Each row comes from the steps of one path. Every step used is in the known rows, and no mark comes twice. Write the path behind each row, first mark first.
In the rows, 128 means zero.
Known rows
P -> U -> A: [141 115 127 148 148 119 148 133 132  91 139 127 121 122 120 139 134 155
 133 155 136 137  69 128 134 125 124 134 112 106 126 122 130 121 162 129
 138 172]
U -> A -> K -> L -> H: [135  96 116 122 123 119 202 138 151  50 141 127 121 126 104 124 137 147
 130 131 119 168  61 201 119 128 141 118 110 145 147 100 135 105 189 110
 138 144]
K -> L -> E -> Y -> G -> C: [127  90 131 124  66 168 176 139 160  94 114 155  85 124 121 141 114 107
 139  98 118 160 129 163 130 122 133 137 127 108 139 132 139 133 171 119
 165 179]
P -> U -> A -> H -> L -> E: [145  96 117 143 135 103 201 133 151  56 138 140 116 125 121 138 138 135
 130 160 137 166  38 162 129 123 134 122 105 103 127 111 129 119 190 117
 158 188]
P -> U -> A -> H -> L: [142  99 121 139 126 109 188 134 144  46 145 127 119 124 116 136 137 154
 132 160 139 157  39 156 130 121 131 127 106 112 131 111 128 118 185 118
 149 176]
K -> L -> E: [123 106 120 122 123 125 189 135 149 119 127 157 118 128 122 127 127 102
 125 123 114 170 120 182 117 135 143 116 125 124 122 111 134 124 156 115
 141 139]
F -> Y -> G -> C: [125 100 146 131  30 186 145 136 149  94 113 128  99 127 137 146 110 163
 142  95 122 119 160  90 149 118 105 163 122 107 196 148 140 150 154 132
 171 187]
T -> G: [147 123 125 131  69 131 126 121 130 138 122 120 131 124 112 136 120 146
 134 120 137 108 138 123 144 123 133 130 149 141 128 126 141 126 133 134
 122 124]
Y -> E: [116 111 137 134 130 129 155 121 125 115 104 137 140 132 137 136 114 122
 130 121 137 111 128 120 130 131 106 153 116 141 152 143 135 113 131 117
 124 118]
G -> Y -> M: [140  95 123 153  37  92 157 126 151 102  89 126 136 128 126 123 119 141
 140  72 147 102 100  89 130  96 108 156 139 105 194 151 147 112 142 130
 147 159]
E -> L -> H -> A -> K: [123 163 123 116 151  98 178 143 143  43 165 121 113 134 117 125 133 132
 116 112 116 149  93 184 120 142 154 128 112 174 152  96 124 125 170  96
 110 107]
H -> A: [131 124 138 117 137 117 148 125 143  80 148 123 110 131 122 119 139 130
 135 132 141 146 114 161 118 134 136 130 115 138 147 127 127 127 148 112
 126 134]
Y -> G -> T: [124 103 124 126  18 174 108 128 142  97 119 130 107 128 130 133 105 150
 152 124 125 138 150 124 148 120 128 146 149 117 158 149 136 139 156 142
 152 172]
A -> H -> L -> E -> Y: [135  93 120 120 100 116 196 130 158  61 119 145 111 130 126 132 130  98
 131 116 137 160  74 173 119 116 136 123 117 121 124 118 125 123 174 113
 162 163]
P -> U -> A -> H: [144 104 123 147 137 106 165 133 137  63 139 123 122 124 119 140 137 155
 131 156 142 144  45 129 136 120 126 129 112 109 130 117 127 119 174 119
 146 177]
H -> L -> K: [114 118 115 108 112 119 190 137 152  78 154 133 120 129 112 117 124 129
 120 121 107 167 120 206 111 134 151 117 119 145 148 104 127 132 160 119
 130 114]
U -> P: [121 134 128 140 152 120 135 131 130 104 146 128 122 127 123 135 136 142
 119 148 128 129  90 110 138 127 123 123 131 117 130 130 129 132 143 126
 127 154]
K -> L -> H -> A -> U: [105 107 131 109 141 106 200 147 164  50 170 128 110 126 103 124 143 140
 117 115 122 181  86 201 114 141 156 113 123 163 154 103 131 129 186  80
 116 127]
G -> T: [137 121 117 126  53 140  98 123 133 101 120 124 114 126 129 129 115 150
 146 114 126 127 132 122 138 120 136 137 148 134 132 142 135 140 136 151
 138 150]
H -> A -> K -> L -> E -> Y: [130  91 131 114 125 128 202 129 166  36 136 145  96 129 110 120 140 110
 138 106 135 168  84 199 110 128 140 129 108 126 140 110 133 117 188 102
 145 158]
M -> Y -> G -> T: [118  86 132 136  11 183 126 143 147 105 112 137 123 132 135 137  99 149
 157  83 126 123 141 112 149 113 118 166 148 105 189 139 136 138 165 142
 158 182]
G -> Y -> E: [126  98 130 143  67 108 158 119 139  90  80 128 130 129 135 134 116 135
 134  82 146 107 110  92 131 107 107 164 136 130 189 164 143 111 136 126
 143 142]
P -> U -> A -> K: [143 107 121 148 145 121 168 130 137  67 136 129 123 122 115 135 139 157
 132 152 133 141  53 137 134 122 124 129 109 103 130 110 132 117 177 125
 142 175]
C -> G: [122 131 127 124  66 124 125 119 136 113 115 121 108 126 129 128 120 145
 135 109 120 107 145 100 135 115 124 132 149 126 163 155 147 130 127 135
 150 138]
Y -> G: [117 108 133 128  76 165 132 132 137 120 126 133 118 129 129 132 115 133
 137 135 126 139 147 128 140 126 121 139 133 112 155 137 130 130 149 123
 144 154]
A -> H -> L -> K: [121 102 111 110  99 102 205 135 155  46 148 127 122 131 113 121 130 130
 120 123 120 169  83 194 117 126 150 112 121 148 149 100 123 127 173 107
 142 124]
H -> A -> K -> L -> E -> Y -> F: [131  80 136 121 114 133 215 131 171  42 132 152 103 132 113 119 137 113
 140  98 140 160  85 193 115 126 132 138  98 117 157 108 136 113 191  96
 150 161]
T -> G -> Y: [153 111 121 140  17 115 134 118 141 115 100 115 125 122 112 135 119 155
 138  87 146 102 124  99 145 104 129 142 162 134 162 144 147 122 137 139
 136 141]
P -> U -> A -> K -> L: [138  97 120 141 135 123 189 136 143  54 141 132 121 121 108 133 138 158
 132 150 128 155  50 159 130 125 130 127 109 109 131 102 135 113 187 120
 142 170]
M -> Y -> G: [112  91 139 137  60 177 145 146 144 123 118 140 133 132 134 136 107 136
 145  92 127 123 138 116 143 118 113 160 135 101 186 130 131 131 159 128
 151 167]
K -> L -> E -> Y -> G -> T: [124  84 123 122  49 163 164 136 159  89 111 155  95 125 122 138 108 108
 146  95 121 164 126 168 127 120 136 139 138 110 128 134 137 129 176 129
 162 183]
A -> H -> L: [130 103 119 114  96 112 190 131 147  57 137 129 124 131 122 124 133 127
 126 136 133 158  81 173 122 122 140 118 119 138 137 111 126 122 164 112
 145 133]
K -> L: [119 108 126 116 109 133 169 138 139 103 137 135 123 127 115 124 125 131
 127 124 118 156 121 170 120 132 140 124 128 137 129 112 134 120 149 118
 127 120]
U -> A -> H -> L: [146  95 120 121 103 113 189 131 145  48 136 125 121 129 121 125 136 143
 137 148 137 161  55 184 122 120 135 125 102 135 138 112 128 109 178 120
 150 156]
E -> Y -> F: [133  96 147 140  98 158 128 135 140 119 105 137 120 129 132 138 114 122
 143  78 148  95 119 103 134 110 103 163 112 102 140 143 131 117 141 125
 147 161]
L -> K: [113 128 115 121 133 112 153 135 139 108 146 125 124 129 114 124 124 131
 118 109 109 145 130 158 120 134 143 117 131 143 146 110 124 137 141 120
 123 115]
F -> Y -> G: [114  97 144 131  58 170 150 136 145 104 116 132 121 130 138 141 111 151
 140 102 128 126 153 101 139 120 103 161 122 108 180 141 133 137 154 131
 160 178]
U -> A -> K -> L -> E: [143  90 114 127 123 127 203 130 150  68 126 147 120 126 115 123 138 129
 136 136 121 169  67 193 120 127 135 120 105 122 132 100 136 106 185 119
 150 161]

Write each row's path
[108 112 139 133 116 126 203 146 147  53 125 138 139 139 131 136 113 130
 132  71 127 117  95 152 129 130 119 171 109 155 200 111 134 114 178  99
 125 125] | M -> Y -> E -> L -> H -> A -> K
[109 126 135 119 167  95 168 140 160  61 169 119 110 128 114 127 151 139
 116 118 134 159  84 168 121 139 149 116 123 161 159 116 125 139 174  79
 114 137] | L -> H -> A -> U
[122  95 142 138  32 192 141 146 148 112 115 135 112 130 134 141 106 148
 147  87 121 118 145 105 153 116 115 162 134 102 201 137 138 144 159 129
 162 177] | M -> Y -> G -> C
[108 141 126 127 136 115 173 133 123  86 126 135 137 135 135 135 107 126
 119 102 114 117 127 143 127 141 121 157 109 166 157 115 129 118 144 110
 108  93] | Y -> E -> L -> K
[130 126 118 122   6 134 100 115 140  91 109 117  97 125 130 129 109 163
 149  99 119 105 148  94 143 109 130 139 164 131 166 167 153 139 133 153
 158 155] | C -> G -> T
[126  97 112 123 121 128 208 131 155  83 122 156 123 128 114 121 135 110
 126 119 112 168  97 185 119 131 141 113 121 121 130  96 137 117 173 111
 144 139] | A -> K -> L -> E
[100 142 139 132 174 100 187 138 138  43 150 133 124 134 132 141 130 139
 114 117 130 127  74 136 133 145 122 153 106 172 166 118 130 122 175  81
 101 123] | Y -> E -> L -> H -> A -> U -> P
[107 120 143 133 118 126 187 148 142  72 127 136 137 139 136 139 108 129
 132  73 130 114 107 144 129 132 118 174 111 157 198 120 132 118 166 102
 122 124] | M -> Y -> E -> L -> H -> A
[139  94 113 118 106 105 201 134 151  39 145 124 119 129 115 123 134 144
 132 139 127 169  56 199 118 123 142 120 105 143 147 103 126 114 185 115
 148 149] | U -> A -> H -> L -> K
[134  97 139 143  87 135 130 132 141 111 101 130 125 126 125 137 111 119
 147  75 149  90 108 101 127 104 100 162 120 102 137 143 135 113 144 131
 141 166] | E -> Y -> M
[109 147 131 130 144 109 172 137 125  86 125 131 137 135 135 141 110 123
 116 108 122 116 118 143 129 141 122 154 113 175 158 125 131 114 146 102
 109  96] | Y -> E -> L -> H
[155  95 127 147   4 123 148 121 147 124  95 123 134 126 116 134 115 160
 141  78 151  90 124  93 152 103 119 154 151 123 184 142 152 117 141 132
 142 144] | T -> G -> Y -> F
[116 105 114 116 119 119 206 140 155  58 142 132 124 127 100 122 135 132
 118 114 111 166  90 196 118 132 149 110 128 150 147  97 135 117 177 101
 131 118] | A -> K -> L -> H
[122 127 127 135  19 105 151 117 138  73  84 122 109 129 139 134 107 152
 136  67 128  86 127  73 138 103 111 167 149 137 208 172 157 115 136 133
 153 139] | C -> G -> Y -> E -> L
[105 122 138 139 113 131 177 149 135  96 117 138 147 137 139 144 103 128
 129  71 123 104 114 127 134 129 113 172 118 152 188 121 133 118 156 110
 123 121] | M -> Y -> E -> L -> H
[146  72 120 137  98 127 207 133 158  61 110 149 120 126 113 127 129 125
 148 107 132 147  56 179 119 113 118 139 100 106 140 108 141  97 194 120
 157 182] | U -> A -> K -> L -> E -> Y -> M
[120 174 121 123 145 103 150 147 128  92 155 121 123 132 126 134 123 129
 112 112 110 135 114 155 126 140 147 129 124 170 137 105 123 129 146 109
 109 102] | E -> L -> H
[105 117 133 137 109 137 179 147 133  96 117 142 147 137 139 139 100 131
 131  65 116 106 123 127 133 129 113 175 116 146 188 112 131 121 155 117
 123 118] | M -> Y -> E -> L -> K
[136  99 114 136 129  99 200 138 150  36 154 125 117 124 109 134 135 156
 126 150 129 165  41 172 126 124 139 122 107 120 142 102 126 122 192 114
 146 169] | P -> U -> A -> H -> L -> K
[140  94 116 145 143 118 202 134 150  64 134 147 118 122 112 135 139 139
 130 149 125 164  49 166 128 127 133 122 107  99 126 101 135 115 192 118
 150 183] | P -> U -> A -> K -> L -> E
[133  79 117 119  35 141 183 130 166  42 114 146  98 130 127 135 117 111
 145 112 136 166  86 171 130 111 137 133 129 117 140 131 130 129 188 123
 175 188] | A -> H -> L -> E -> Y -> G -> T
[135 113 130 137 134 134 139 127 144 134 101 154 107 127 135 141 124  81
 135  97 134 132 117 128 123 119 122 135 124 101 107 139 127 129 143 129
 154 175] | L -> E -> Y
[112 137 132 124 147 106 198 133 138  43 133 131 128 137 127 133 119 125
 120 107 126 128  97 167 124 142 127 153 103 178 170 115 132 110 168  91
 111 101] | Y -> E -> L -> H -> A -> K
[107 122 138 130 106 129 182 137 134  77 115 135 135 134 142 144 104 146
 126  75 118 108 137 111 129 132 103 176 103 151 182 124 133 127 150 119
 132 128] | F -> Y -> E -> L -> K
[129 115 120 118 121 124 191 129 153 111 130 157 118 130 129 122 130  97
 126 136 120 168 115 192 115 133 141 118 116 120 126 116 131 127 157 123
 147 145] | H -> L -> E
[122 171 128 116 153  95 163 145 138  61 167 118 112 134 121 128 130 129
 116 114 118 146 106 177 120 144 153 132 114 177 147 105 122 129 159  99
 108 106] | E -> L -> H -> A
[119 166 114 120 137 110 152 143 125  90 155 126 124 132 125 126 118 133
 116 104  99 136 127 155 124 140 147 133 119 160 135  92 120 134 144 120
 108  98] | E -> L -> K
[108 127 143 132 111 125 182 140 136  77 116 131 135 135 142 149 107 143
 123  81 124 107 129 112 131 132 103 173 105 158 183 133 134 124 152 113
 132 130] | F -> Y -> E -> L -> H
[127 101 129 109 123 122 199 129 157  35 151 132 109 130 106 112 143 135
 134 126 130 169  90 200 113 133 144 123 110 141 152 102 133 117 179 101
 130 131] | H -> A -> K -> L
[129  98 126 113 132 117 212 127 164  46 144 146 106 131 110 113 145 116
 133 126 128 178  89 208 111 136 146 118 109 132 147 101 134 119 184  99
 139 143] | H -> A -> K -> L -> E
[140 124 122 140  29 100 164 124 141  87 100 115 130 127 116 145 108 152
 129  74 142  95 115 112 146 113 127 158 153 166 182 143 149 113 150 121
 124 120] | T -> G -> Y -> E -> L -> H
[100 111 132 114 153 102 205 148 165  38 180 128 106 126 101 127 147 146
 113 126 122 182  67 193 119 141 154 111 125 157 156 103 132 132 193  78
 116 141] | K -> L -> H -> A -> U -> P
[123  99 117 118 109 135 192 132 146  71 132 139 126 127 108 119 133 134
 127 119 115 156  98 176 121 128 139 119 123 132 136  98 136 114 168 115
 133 124] | A -> K -> L
[110  93 142 142 101 147 162 137 134 120 100 142 150 135 141 140 106 128
 139  81 135 101 123 110 135 121 101 172 121 125 183 135 136 117 145 122
 135 137] | M -> Y -> E
[108 122 135 140 172 122 137 133 137  93 153 136 124 122 130 135 154 155
 118 136 132 132  66  84 144 129 122 123 129 115 126 114 127 143 161 104
 114 169] | A -> U -> P
[120  87 129 123  87 156 179 139 157 103 116 158 102 126 122 137 115  97
 137 103 122 165 123 171 122 124 131 135 127 107 127 126 134 122 172 117
 156 172] | K -> L -> E -> Y -> G
[117 141 134 131 133 125 158 129 116  98 114 137 139 135 144 137 109 124
 126 114 126 106 126 123 132 137 112 164 108 157 145 126 132 112 135 116
 112 101] | Y -> E -> L
[114 122 145 133 104 138 171 134 128  88 106 136 137 135 149 146 106 144
 132  84 128  99 136  96 133 129  95 181 102 143 173 133 135 122 143 124
 134 135] | F -> Y -> E -> L
[129 118 123 132  15 107 133 115 147  91  93 115 102 124 129 128 119 154
 138  77 130 101 130  75 136  96 121 144 162 118 196 175 155 126 132 140
 164 156] | C -> G -> Y
[136  81 125 126  89 122 209 133 163  67 115 152 118 133 129 131 126 101
 133 108 142 151  76 169 124 115 128 132 107 113 142 117 129 118 177 107
 167 166] | A -> H -> L -> E -> Y -> F
